In the rows, 128 means zero.
Known rows, with every way that one mark hangs from another:
j816[j192]: [ 99  72  90 125 125 130 158 126 128 111  85 150 174 167 149 148 140  90
  44  98 122 104 124 164 110 161 182 194  84 139 136 126 135 101 161  96
 140 119]
j369[j103 j630]: [141 154 125 122 116 146 108 134 104  96  85 158 136 112 116 155 125 113
 147 128 124 157 133  92 119 156 132 115 111  94 152 123 115 137 110 164
 190  92]
j168[j369[j103 j192] j408]: [151 215 149  60 142 161 120 191 109 143  85  73 118  81  96 125 140 108
 151 110  89 170 177 114 128 114 153 161 128 130 137 115 108  76 160 150
 130 130]
j192[j525 j816]: [108  92 110 130 139 118 161 103 127 160 198 111 123 167 155 113 166 115
  88 105 132 108  94 151 160 136 126 170 153 155 129 152 133 127 167 154
 129 133]
j168[j369]: [119 116 130 126  97 139 154 132 137 133 122 143 168 128  90 147 132  92
  92 105 137 107 135 137 147 133 123 208 143 172 127  85 111 113 166 160
 133 120]
j408[j751]: [113 109  72 146  86 101 117 112 112  94 150  91 187 194 114 155 107 109
  81 102 144 119 115 129 140 145 159 198 120 157 156  96 134  96 177 152
 177 112]
j103[j332 j369[j630] j443]: [140  99 118 208 115 118 130 104 129 114 135 189 156 141  87 122 102 169
 131 181 131 106 170 131 109 161  95  68 161 109  93  74 117 164  40 159
 109 133]
j599[j666 j805]: [ 70  48 123 113 166 134 172  67 127 110 131 165 132 175 125 139 148  95
 152 146 172 154  76 139 186 160 171 166 149 150 135 118 122 110 170 156
 175 135]
j103[j369[j192[j816]]]: [135 107 130 123 137  95 169 116 129 131 159  97 112 147 149 135 121  98
  79 138 103 149 126 141 111 118  95  98 152 138 134 167  73 130 180 126
  82 151]
j931[j369[j192[j525] j630]]: [ 97 165 151 141 116 136 111 128 137 114 127 117 141  77 140 102 103 147
  92 129 133 138  52 123 139  91 130  97 114 111 117 171 119 152 157 109
 141 148]
j168[j408]: [101 153  97 110 142 162 162 117 129 139 141 139 143 172 106 132 164 100
 119 115 117 126 153 138 150 167 148 173 106 154 145 100 127  82 165 183
 158 154]
j103[j332]: [102  97 106 148  71 134 127 127 116 139 154 165 149 170 124 137 145 122
 130  78 142  98 162 143 115 143 133 137 106 152 125  83 134 126 128 157
 148 107]
j103[j332 j369[j192 j630] j443]: [141 118 143 198 115 111 118 139 116 103 124 139 140 123 117 104  95 170
 137 175 115 125 173 148  92 134  97  26 147  96  84 116 106 167  74 125
  90 141]
j103[j369[j630]]: [132 131 119 166 127 137 133  99 139 114 110 169 140 146 106 146  92 114
 103 160 131 120 106 108 118 158 102  98 143 106 127 130  94 164 115 168
 143 127]
j599[j666]: [ 74  88  94 105 105 157 154 101 115 124 157 154 145 189 138 155 139  98
 129 123 140 129 105 125 150 142 159 166 150 145 146 133 120 126 161 142
 160 136]
j192[j369]: [113 109 121  94 107 123 139  79 132 127 166 160 120 169 102 159 143 100
 122  99 159  86 128 108 161 131 114 155 120 153 149 115 136 117 173 146
 157 134]
j816[j192[j369 j525]]: [108  80 118  96 147 132 121  96 157 154 135 128 109 171 146 126 150 118
  88  88 161  66  79 139 155 125 177 177 107 136 118 149 171 115 147  63
 138 139]
j816[j192[j525[j921]]]: [105 103  80 152 148 136 134 150 174 157 104 123 145 157 176 122 133 125
  87  91 118 102 112 194 107 117 194 208 109 174 104 145 153 104 120  55
  97 100]
j168[j408[j751]]: [108 156  66 124 127 140 130 120 123 119 148  80 169 188 103 137 123 113
  92 107 129 132 136 120 157 164 169 210 122 161 164  86 145  60 173 182
 176 149]
j332[j103[j369[j192 j630]]]: [142 154 147 158 133 117 118 146 120  92  65 140 132 120 126 143  70 111
 165 169 106 157 100 106  93 105 110  90 107  95 145 158 104 186 109  92
 111 132]
j369[j103 j192 j630]: [151 186 151 119 115 133 100 163  87  77  68 107 125  90 143 133 110 120
 154 121 110 176 139 100 100 137 144  76  89  80 145 169 108 140 142 122
 169 104]
j332[j103[j369[j630] j443]]: [148 110 115 181 152 107 149  96 130  89  85 197 180 138  74 153  98 139
 173 216 112 135 126 125 116 132 103 138 161 117 130  88 121 179  43 120
 114 131]
j816[j192[j369 j525[j921]]]: [106 106 103 115 158 137 117 121 196 175 135 142  98 153 158 133 130 131
 104  91 152  80 110 164 137  96 166 184 106 171 116 146 179 103 127  52
  95 114]
j931[j369[j103 j192 j630]]: [129 189 147 100 107 131  99 145 109  87  74 138 140  34 125 143 103 130
 122 132 106 181 108  90 107 102 119  81  99  89 153 136  95 129 135 127
 157 121]
j816[j192[j369]]: [113  68 112  89 133 132 142  97 149 124 104 163 125 163 141 159 134 100
  65  92 154  84 124 130 137 144 152 176  94 142 144 126 154 102 167  87
 136 137]
j103[j369[j192[j816] j630] j443]: [147 109 140 173 170  96 172 113 125  94 138 120 128 106 135 115 100 141
  96 212 105 152 144 139 119 150  57  64 170 110 107 157  85 154 121 136
  69 172]
j152[j525[j921] j666]: [119 129  79 122 126 148 180 112 159 176 122  79 112 150 138 162 114 118
 176 170 150 123  99 218  96 157 107 216 114 215 133 137 139 129 133 136
  68  84]
j816[j192[j369[j630]]]: [106  93 135 121 145 159 133 100 155 104  77 173 120 135 146 147 100 109
  69 121 167  90 113 103 142 168 134 128  80 107 146 147 169 136 138 106
 144 144]
j168[j369[j192]]: [117 141 150 128 101 125 145 171 125 116 111  98 152 115 113 127 121  94
  97 102 124 129 133 146 129 110 127 175 126 158 119 127  98 121 203 115
 113 124]
j152[j525]: [140 134  95 127  94 116 164  91 153 129 131 106 147 171 116 145 148 111
 157 135 153 115 102 163 141 141 121 184 104 149 150 121 126 146 169 152
 149 113]
j332[j103[j369 j443]]: [150  92  90 154 136  84 157  92 122 107 114 182 189 168  61 160 132 126
 168 194 103 126 137 155 112 107 125 184 161 153 132  68 112 144  70  98
 108 126]
j332[j103]: [107 107 106 129 107 117 149 119 111 103 106 168 170 164 107 164 137  93
 164 115 121 126 120 132 119 118 140 207 102 157 164  95 141 138 135 113
 151 107]
j921[j525]: [120  91 131 148 105 136 143 109 156 103 128 134 151 167 105 144 170  97
 135 134 134 120 109 157 134 135 159 173 148 145 161 133 112 113 155 164
 155 125]
j332[j103[j443]]: [120  89  91 148 120  86 170 108 105  87 112 175 205 161  81 157 156 122
 180 161 113 126 153 159 122 112 135 211 122 166 145  70 143 126 102  98
 130 120]
j332[j103[j369[j192 j630] j443]]: [148 133 137 176 146  93 143 133 114  68  73 147 164 111  97 133  83 141
 184 213  98 157 126 137  95 107 105  96 133 104 121 127 106 177  73  82
  96 139]
j192[j369[j630] j525]: [119 137 149 131 131 152 108  89 146 143 161 142  94 142 119 116 124 136
 139 119 178  83  73  94 180 135 112 112 127 117 120 161 161 161 131 137
 170 143]
j192[j369 j525 j816]: [113  92 136  92 145 124 148  71 152 177 223 126  75 165 142 122 164 122
 112 100 165  86  92 115 190 118  92 153 157 159 134 153 149 125 168 152
 125 155]

Rows:
[132  80 126 156 122  75 162 117 121 137 188 120 130 143 133 105 133 152
 113 156 108 128 186 166 102 116  78  70 169 141  97 104  99 132 109 126
  48 156] | j103[j332 j369[j192[j816]] j443]
[141  79  93 169 101  99 141  96 135 134 170 174 165 173  81 135 142 154
 137 153 122  96 177 161 107 137 112 114 166 142  92  50 110 133  68 139
 100 129] | j103[j332 j369 j443]
[123 211 147 142 141 169 113 186 129 108  83  39 153  95 116 106  55 125
  79 142 134 159 129 100 153 158 141 150 131 130 147 125 142  99 181 170
 132 161] | j168[j369[j192 j630] j408[j751]]
[147 130 144  84 155 158  80 120 142 135  79 140  81 113 148 126 119 136
 123 110 156 108  85  85 140 135 172 122 103  73 134 164 172 135  89  74
 165 120] | j816[j192[j369[j103 j630] j525]]
[155 182 157  91 114 126  90 189 112 153 111  61 114  88 120 107 143 120
 150  97 111 146 107 129 129  73 167 166 143 126 104 145 108 120 149  91
 132 101] | j168[j369[j103 j192[j525]]]
[106 131 158 155 152 127 137 141 122 130 154  81  97 114 189  82 118 130
  98 132 127 137  83 130 149 134 109  84 129 113 120 211 129 159 174 131
 120 152] | j369[j192[j525 j816] j630]
[155 118 136  52 148 125 117  84 123 178 199 119  62 129 135 138 170 123
 152 100 147 117 107  85 169 104 106 135 166 134 148 142 139 112 134 142
 143 126] | j192[j369[j103] j525 j816]
[114 171  98 120 131 155 134 146 142 141 124  84 181 147  84 135 103 110
  79 124 135 126 136 118 167 152 152 239 157 179 156  58 143  63 172 197
 145 144] | j168[j369 j408[j751]]
[117  99 155 113 149 143 157  76 143 130 166 170  88 125 142 146 116 115
  96 135 167 103 122  77 170 171  49  95 132 130 163 146 142 143 155 188
 130 154] | j192[j369[j630] j816]
[127 112 166 172 130 126 128 140 128 147 147 128  89 111 172 103  83 137
 102 141 125 136 149 111  95 147  64  10 136  98 115 157 105 171 121 158
  75 146] | j103[j332 j369[j192[j816] j630]]
[135 146 168 129 118 136 102 177  89 124 121 117  83  74 181 111 117 142
 148 110 117 169 171  95  91 142  95  29 107  86 140 153 126 145 113 156
 120 113] | j369[j103[j332] j192[j816] j630]
[140 143 125 133 127 108 117 125 132 152 160  72 116 176 129 105 128 121
 117 122 111 118  78 153 120  87 155 114 145 122  93 180  87 143 161  83
 112 137] | j103[j369[j192[j525]]]
[152 133 125 127  92  96 105 169  85 103 125 113 148 123 114 118 163 158
 189 117  95 151 206 151  81 101 146 101 116 111 104  92 123 109  99 101
 128 106] | j369[j103[j332 j443] j192]
[102 117 101 151 152 121 157 126 165 180 193 114 115 144 168 123 153 127
 109 107 122 114 123 169 137 115 113 174 153 201 121 140 137 114 134 138
  83 119] | j192[j525[j921] j816]
[139 103 146 103 117 164  78 134 134 133  67 188  96 101 151 143 106 145
 131  95 162 105 160  72 107 151 144  72  85  71 140 109 175 135  68 110
 151 105] | j816[j192[j369[j103[j332] j630]]]
[136 151 136 142  87 158  84 147 100 117 103 176 124 104 131 135 125 143
 170  98 135 138 168  90 101 162 128  78 102  87 141 101 140 145  67 170
 177  87] | j369[j103[j332] j630]
[154  79 135  84 123 100 130  90 117 148 195 172  92 120 106 144 179 163
 171 130 145 114 214 107 137 127  68 102 160 142 139  56 154 102  77 162
 111 126] | j192[j369[j103[j332 j443]] j816]
[114 217 179 139 164 192 122 185 148 163 102  68 111  83 127  66 109 133
 127 135 124 135 110 123 170 137 140 131 132 122  98 164 143 129 157 146
 119 169] | j168[j369[j192[j525] j630] j408]
[144 133 127 179 143  98 146 120 118  77 104 129 157 122 101 119  97 143
 118 204 106 147 142 144 114 137 103  72 149 100  99 143  87 157 118 111
 102 155] | j103[j369[j192 j630] j443]
[143 183 144  88 114 184 108 170 127 181 112 146 124  95  86 130 153 135
 163  93 116 133 206 101 129 144 144 164 140 139 131  40 139  79  90 196
 134 114] | j168[j369[j103[j332]] j408]
[135 124 156 147 158 116 149 133 124 109  92 135 114 104 149 138  72 110
 139 186 105 165 101 106 100 120  70  84 129 108 153 169 106 182 117 117
  81 143] | j332[j103[j369[j192[j816] j630]]]
[154 160 138 140 129 110 119 151  79  60  79 113 148  84 117 125 127 144
 166 164 101 175 168 128  99 135 135  83 117  85 125 140 113 129 113 107
 148 123] | j369[j103[j443] j192 j630]
[115 117 123 112 159 128 146  96 180 194 220 134  70 142 150 132 150 131
 131 108 148  93 121 137 167 100  84 151 158 200 133 146 157 114 141 128
  82 134] | j192[j369 j525[j921] j816]
[157 168 151  95 138 151  77 104 129 145 134 138  77 113 112 131 138 144
 173 119 157 118  92  67 161 123 132  97 129  92 137 155 153 150  97 137
 186 116] | j192[j369[j103 j630] j525]
[120 163 179 158 108 144 132 178 128  98  82 105 149  74 126 114  85 110
  99 130 136 136 118 117 134 133 105 124 123 124 120 150 114 153 178 139
 119 132] | j168[j369[j192 j630]]
[152 141 127 136 104  96  85 167  90 133 157  88 129 131 123  87 175 183
 202 110 107 137 170 161 102  80 168  99 129 109  82 114 132 116  82  75
 130 111] | j369[j103[j332 j443] j192[j525]]
[153 126 121 165 106 129 101 140  94  94 112 180 148 103 103 124 143 169
 180 144 130 137 198 120 101 156 117  86 135  94 120  64 144 138  37 162
 155 101] | j369[j103[j332 j443] j630]
[148 164 124 104 156 109 115 171 136 164 158  64  84  92 186 113 151 130
 165 102  88 172 147 156 102  78 134 123 135 161 127 177 119 103 134  90
  82  95] | j369[j103 j192[j525[j921] j816]]
[137 137 157 154 169 120 131 129 140 151 155  85  81 119 171  88  94 133
  86 160 118 138  73 122 133 130  93  54 157 102 104 205 101 175 142 130
  88 155] | j103[j369[j192[j525 j816] j630]]
[140 103 118 173 105  87 132 136 121 122 153 128 151 160 105 110 131 158
 145 150 106 119 180 168  88 110 119  80 145 127  83  93  97 132 100 101
  82 137] | j103[j332 j369[j192] j443]
[142  97 128  74 119 145  64 137 143 184 126 139  77 143 148 121 159 152
 149  61 158  83 131 114 126 108 184 131 105 103 119 114 184 114  74  71
 144 103] | j816[j192[j369[j103[j332]] j525]]
[ 92 130 151 124 131 122 161 116 133 104 131 128 137  47 160 128  96 124
  53 145 123 160  97 110 135 125  63  83 121 123 151 151 107 135 186 158
 104 167] | j931[j369[j192[j816] j630]]
[138 106 100 113  80 101 111 108 115 121 147 192 182  81  69 151 164 178
 147 130 114 127 177 132 104  98 124 141 149 136 129   9 127  94  61 142
 141 111] | j931[j369[j103[j332 j443]]]
[107 105 140 123 159 155 112 106 166 142 103 137  99 141 158 111 112 130
  79 118 172  77  68 109 161 149 157 137 101 103 118 175 178 141 124  88
 149 146] | j816[j192[j369[j630] j525]]
[159 153 116 113 129  85 107 143  86 107 133  67 142 128 117 100 177 152
 181 136  94 150 138 166 119  89 183 139 136 117  98 144 111 110 121  67
 145 121] | j369[j103[j443] j192[j525]]
[142 204 164 120 131 213  96 181 130 167  79 166 114  62  95 120 118 144
 161 114 129 142 195  77 127 165 122 113 137 107 130  61 151 112  68 217
 144 115] | j168[j369[j103[j332] j630] j408]
[149 120 138  85 148 160 100 123 135 110  53 173 101 101 139 160 110 118
 110 122 150 121 124  76 127 156 148 114  85  81 161 141 156 125 106 105
 167 115] | j816[j192[j369[j103 j630]]]
[111 191 135 190 138 137 106 178 150 131 120  86 114 111 174  96  98 141
 149 120 116 141 110 158 114 110 140  89 105 140 107 202 135 150 139  88
 107 118] | j369[j192[j525[j921]] j630]
[148 137 136  83 141 107 116 150  96 150 163  60  85 116 174 104 165 118
 137 100 100 165 113 132 124  98 141 120 131 117 132 186 110 113 163 105
 128 117] | j369[j103 j192[j525 j816]]
[139 178 130  74 102 109  86 134 115 142 132  92 130  79 124 124 153 138
 132  98 103 157  76 129 120  50 169 136 118 117 126 139 103 107 142  88
 153 119] | j931[j369[j103 j192[j525]]]
[114 112 137 126 138 108 152 136 120 153 187  64  99 144 181  91 152 118
 100 104 118 132  96 158 142 110 131 136 130 143 113 192 115 127 193 110
 107 147] | j369[j192[j525 j816]]
